In the rows, 128 means zero.
Known rows, with every step that occurs
kalor, tava, zumeg, goso, roku, vuvi: [142 101 139 132 145 111 122 108 190  85 112  79 180 161 153 162 122 151]
kalor, vuvi, mufi: [127  90 125 144 124 106 134  90 162 136  83 115 131 102 162 125 112 126]
zumeg, goso, roku, vuvi: [122  88 123 115 158 115 120 111 101 106  92 102 115 158 122 157 123 140]
goso, kalor, tava: [144 139 145 139 138 126 122 122 137  55 114 104 179 148 139 139 104 139]
mufi, tava: [147 151 128 147 127 112 126 117 164  81 128 121 133 154 108 175 123 133]
tava, zumeg, goso: [144  62 111 130 100 106 128 122 155 129 130 102 113 159 176 152 117 145]
mufi, tava, zumeg, goso, kalor: [138  87 124 131 114 101 103 132 175  70 140 106 114 175 166 194 115 144]
roku, tava, zumeg, goso, kalor, vuvi: [108  60 126 134 123 103 115 114 186  75 142 101 169 157 215 155  96 148]
tava, zumeg, goso, roku, vuvi: [124  55 111 124 127 107 108 110 138 116 112  85 132 158 156 175 125 145]
roku, vuvi, zumeg: [157 133 110 147 136 110 142  98 123 132  80  98 146 141  85 152 124 131]
roku, tava, zumeg, goso, kalor: [119  76 130 123 111 112 112 110 186  77 154 103 142 164 198 171 100 149]
vuvi, roku, tava, zumeg: [176 119 130 146  91 107 142 136 241 125 150 108 142 157 152 180 114 147]
zumeg, goso: [145  96 122 123 127 114 142 126 120 119 113 121  95 159 144 132 114 139]
vuvi, zumeg, goso, kalor: [165  84 131 124 129 103 146 171 109  98  93 114  65 179 131 155 104 141]
roku, vuvi, mufi, tava, zumeg: [128 123 116 139 115 109 103  34 214 131 103  96 148 113 134 189 134 129]
goso, roku: [132 101 132 132 134 120 120 141 108  89 109 108 122 151 115 167 120 137]
mufi, tava, zumeg, goso: [148  97 122 137 109  99 121 126 196  93 142 109 113 172 155 187 122 144]
roku, tava, zumeg, goso: [128  88 128 129 108 110 129 104 210 100 155 106 141 161 188 164 107 149]
mufi, tava, zumeg: [146 118 118 152 102 105 114 115 197  90 144 105 147 157 139 193 125 139]
zumeg, goso, kalor, vuvi, roku: [160  68 125 130 136  98 137 171 121 108  95 117 102 165 165 131 102 140]
roku, tava, zumeg: [125 110 125 144 101 116 122  92 208  97 159 102 175 145 172 170 110 145]
roku, vuvi, mufi, tava: [128 151 124 135 135 115 113  34 187 125  90 109 136 112 110 175 133 124]

Rows
[177 102 133 133  97 101 149 145 241 128 150 111 110 172 167 174 111 151]  vuvi, roku, tava, zumeg, goso
[122  93 148 112 147 115 131 136 155  74 129 115 102 173 151 167 108 148]  zumeg, goso, roku, tava
[141  76 145 137 157  90 156 175 167  82  95 109 112 173 150 155 101 147]  kalor, vuvi, zumeg, goso, roku, tava
[152  91 150 131 130 109 132 143 198  76 126  90 149 171 167 161 116 153]  kalor, tava, zumeg, goso, roku
[145  81 124 151 113  99 119 146 190  90 128 100 175 149 184 164  99 143]  goso, kalor, vuvi, roku, tava, zumeg
[132  49 113 124 103 108 108 129 129 103 128  99 116 162 187 160 109 145]  tava, zumeg, goso, kalor
[161  39 114 137 106  91 125 166 160 120 115  99 118 164 194 154 106 146]  tava, zumeg, goso, kalor, vuvi, roku
[153  62 133 139 152  88 155 189 125 101  75 108  94 170 136 145 108 142]  kalor, vuvi, zumeg, goso, roku
[158 127 136 152 111 115 134 112 206  92 132  91 196 146 155 148 117 145]  kalor, tava, zumeg
[159 106 140 138 119 109 141 123 206  95 130  96 160 162 171 141 114 150]  kalor, tava, zumeg, goso
[117  90 138 134 119 116 111 122 189  72 148  95 155 156 158 196 113 148]  goso, roku, tava, zumeg
[124  76 138 122 142  97 115 117 158  83  93 121  89 146 177 155 106 134]  zumeg, goso, kalor, vuvi, mufi, tava
[117 118 146 129 140 123 121 125 159  64 132 110 145 155 131 179 111 143]  goso, roku, tava
[163  76 127 148 116  89 152 151 230 124 128 109 143 159 186 148 106 148]  kalor, vuvi, roku, tava, zumeg, goso
[174 105 118 159 123  97 154 158 158 137  96 115 144 140 131 129 114 135]  kalor, vuvi, roku
[143  91 136 124 100 100 118  91 236 122 122 114  73 141 170 191 123 137]  vuvi, mufi, tava, zumeg, goso
[130  69 120 142 124  91 106 138 175  68 127 104 140 168 182 178 110 143]  mufi, tava, zumeg, goso, kalor, vuvi
[135  46 122 122 112 106 117 146 146 108 125  95 101 169 169 175 118 148]  tava, zumeg, goso, roku
